Each row was made from one small tree. The marks that hang from a mark follow it in brackets, in alphabetical order. Every link used is in the known rows. Write each row's tree.
Known rows
silub{zofi}: [-0.14 -0.08 -0.26 -0.26 -0.26  0.02  0.18 -0.40  0.26 -0.08 -0.12 -0.16
  0.15 -0.05 -0.01  0.13  0.06]
petoviv{tidef{sili{vome}}}: [-0.04 -0.01  0.02 -0.04 -0.07  0.06  0.15 -0.01  0.02  0.08 -0.12 -0.29
  0.23  0.07 -0.12 -0.13  0.14]
vome{seteg sili{lezitob}}: [-0.13 -0.52 -0.40 -0.08 -0.23  0.00  0.07 -0.13  0.04 -0.27 -0.34 -0.05
  0.08 -0.18 -0.68 -0.18  0.13]
tidef{lofef petoviv sili zofi}: [-0.02  0.35  0.20 -0.08  0.08 -0.21  0.03  0.13 -0.14 -0.02  0.28  0.37
 -0.15 -0.11  0.20  0.08 -0.23]
petoviv{tidef{lofef sili}}: [-0.19 -0.08 -0.09 -0.25 -0.20 -0.25  0.22 -0.15  0.02 -0.04  0.03  0.03
  0.09 -0.06 -0.21 -0.09  0.01]
lofef{tidef{petoviv sili{lezitob vome} zofi}}: [ 0.12  0.29  0.19  0.16  0.28  0.15 -0.32  0.43 -0.04  0.12  0.15 -0.03
 -0.13  0.02  0.24  0.02 -0.02]
bekil{petoviv{tidef{lofef sili{vome{seteg}} zofi}}}: [-0.07 -0.25  0.01  0.05 -0.07 -0.10  0.00  0.07 -0.17 -0.23  0.18 -0.03
  0.09 -0.03 -0.01  0.03 -0.03]
bekil{petoviv}: [-0.32 -0.57 -0.12 -0.24 -0.08  0.11  0.03 -0.58  0.23 -0.20 -0.30 -0.09
  0.22  0.18 -0.15  0.03  0.06]
tidef{petoviv sili zofi}: [-0.09  0.39  0.30 -0.04  0.25 -0.06  0.05  0.20 -0.14  0.01  0.15  0.20
  0.00 -0.10  0.08  0.04 -0.10]
sili{vome}: [ 0.07 -0.17 -0.20 -0.06 -0.27  0.17  0.03 -0.36  0.28  0.08 -0.38 -0.38
  0.20  0.17 -0.07 -0.03  0.11]
bekil{petoviv{tidef{sili{lezitob vome} zofi}}}: [ 0.08 -0.28  0.22  0.18  0.17  0.19 -0.04 -0.06 -0.18  0.00  0.12 -0.05
  0.06  0.13  0.20  0.02  0.11]
petoviv{tidef{lofef zofi}}: [-0.05 -0.07 -0.09 -0.29 -0.33 -0.28  0.20 -0.21  0.04 -0.02  0.10 -0.02
  0.07 -0.15 -0.15 -0.05 -0.01]
lofef{tidef{petoviv sili{vome}}}: [-0.16  0.18  0.06 -0.07  0.17  0.16 -0.22  0.30  0.16  0.03 -0.09 -0.17
  0.09  0.11  0.02 -0.06  0.00]
seteg{vome{sili}}: [-0.33 -0.46 -0.21 -0.40 -0.16  0.13  0.27 -0.21  0.21 -0.32 -0.43  0.07
  0.17  0.11 -0.40 -0.10  0.04]
tidef{petoviv sili}: [-0.22  0.13  0.15 -0.10  0.20  0.01  0.13  0.00  0.04 -0.01 -0.08  0.11
  0.10 -0.03 -0.08  0.00 -0.02]
petoviv{tidef{lofef sili{lezitob vome} zofi}}: [ 0.31  0.07  0.05  0.16 -0.11 -0.09  0.03  0.04 -0.18  0.15  0.25  0.00
 -0.13 -0.03  0.19 -0.01  0.01]
lofef{tidef{petoviv sili{lezitob vome{seteg}} zofi}}: [ 0.05  0.24  0.05  0.23  0.23  0.04 -0.28  0.58 -0.08 -0.01  0.14 -0.08
 -0.09 -0.15  0.00  0.02  0.00]
sili{lezitob vome}: [ 0.26 -0.31 -0.23  0.17 -0.19  0.24  0.00 -0.42  0.24  0.18 -0.34 -0.31
  0.03  0.14  0.02  0.01  0.18]

Write each row's tree
[-0.37  0.13  0.04 -0.25  0.20 -0.01 -0.14  0.23  0.15 -0.07 -0.06 -0.01
  0.09  0.00 -0.17 -0.07 -0.02] => lofef{tidef{petoviv sili}}
[ 0.31  0.22  0.04  0.40  0.06 -0.09 -0.07  0.33 -0.21  0.03  0.27  0.19
 -0.25 -0.21  0.21  0.14 -0.12] => tidef{lofef petoviv sili{lezitob vome{seteg}} zofi}
[ 0.07  0.15 -0.15  0.17  0.04 -0.04 -0.34  0.39 -0.06 -0.04  0.05 -0.21
 -0.08 -0.07 -0.11 -0.02  0.03] => lofef{tidef{sili{lezitob vome{seteg}} zofi}}
[-0.06 -0.18  0.24  0.01  0.12  0.15 -0.01 -0.03 -0.14 -0.08  0.09 -0.11
  0.18  0.15  0.13 -0.01  0.05] => bekil{petoviv{tidef{sili{vome} zofi}}}
[-0.19 -0.57 -0.24 -0.22 -0.10  0.19  0.23 -0.26  0.18 -0.23 -0.39  0.14
  0.03  0.08 -0.33 -0.06  0.10] => seteg{vome{sili{lezitob}}}
[ 0.00  0.10  0.04 -0.19 -0.12 -0.18  0.08 -0.13  0.07 -0.01  0.12  0.22
 -0.07 -0.14  0.09  0.09 -0.16] => tidef{lofef petoviv zofi}
[ 0.23  0.40  0.22  0.12  0.05 -0.03 -0.07  0.22 -0.14  0.09  0.25  0.19
 -0.15  0.01  0.40  0.10 -0.21] => tidef{lofef petoviv sili{vome} zofi}
[ 0.27 -0.07 -0.17  0.19 -0.16  0.00 -0.08 -0.24  0.03  0.13 -0.04  0.01
 -0.18  0.16  0.19  0.05 -0.03] => tidef{lofef sili{lezitob vome}}
[ 0.17  0.33  0.11  0.09  0.00  0.04 -0.10  0.08 -0.12  0.08  0.02 -0.12
  0.02  0.11  0.17  0.00 -0.05] => tidef{sili{vome} zofi}
[-0.06  0.00  0.12  0.10  0.27  0.07  0.09 -0.04  0.00  0.08 -0.04  0.17
 -0.05 -0.06 -0.01  0.04  0.05] => tidef{petoviv sili{lezitob}}
[ 0.11  0.05 -0.15 -0.01 -0.24 -0.05 -0.04 -0.19  0.06  0.03 -0.09 -0.05
 -0.03  0.18  0.12  0.01 -0.10] => tidef{lofef sili{vome}}
[-0.24  0.37  0.20 -0.20  0.25 -0.07 -0.20  0.40 -0.02 -0.05  0.15  0.08
  0.00 -0.07 -0.02 -0.03 -0.10] => lofef{tidef{petoviv sili zofi}}
[ 0.09  0.22  0.16  0.01 -0.02  0.00  0.09  0.16 -0.14  0.09  0.09 -0.20
  0.15  0.00  0.02 -0.09  0.06] => petoviv{tidef{sili{vome} zofi}}
[-0.10 -0.16 -0.02 -0.03  0.02 -0.06  0.21 -0.14 -0.01  0.07 -0.05 -0.06
  0.09 -0.07 -0.25 -0.10  0.18] => petoviv{tidef{sili{lezitob}}}
[ 0.02 -0.12 -0.19 -0.01 -0.13 -0.17  0.01 -0.33  0.02  0.02 -0.01  0.20
 -0.18  0.03 -0.01  0.04 -0.05] => tidef{lofef sili{lezitob}}
[-0.01  0.07  0.05  0.11  0.23  0.21 -0.25  0.26  0.12  0.11 -0.06 -0.11
 -0.04  0.09  0.09 -0.02  0.06] => lofef{tidef{petoviv sili{lezitob vome}}}
[ 0.41  0.18 -0.01  0.25 -0.11 -0.06 -0.16 -0.04 -0.16  0.14  0.19  0.11
 -0.28  0.08  0.35  0.09 -0.11] => tidef{lofef sili{lezitob vome} zofi}
[ 0.01 -0.02  0.01  0.06  0.09 -0.09  0.06 -0.11  0.00  0.06  0.09  0.33
 -0.20 -0.06  0.11  0.08 -0.07] => tidef{lofef petoviv sili{lezitob}}
[ 0.25  0.25  0.14  0.43  0.24  0.07 -0.05  0.40 -0.21  0.06  0.14  0.03
 -0.10 -0.20  0.11  0.09  0.01] => tidef{petoviv sili{lezitob vome{seteg}} zofi}
[-0.04 -0.19 -0.12 -0.07 -0.14 -0.20  0.18 -0.20 -0.02  0.04  0.07  0.08
 -0.04 -0.08 -0.15 -0.06  0.07] => petoviv{tidef{lofef sili{lezitob}}}
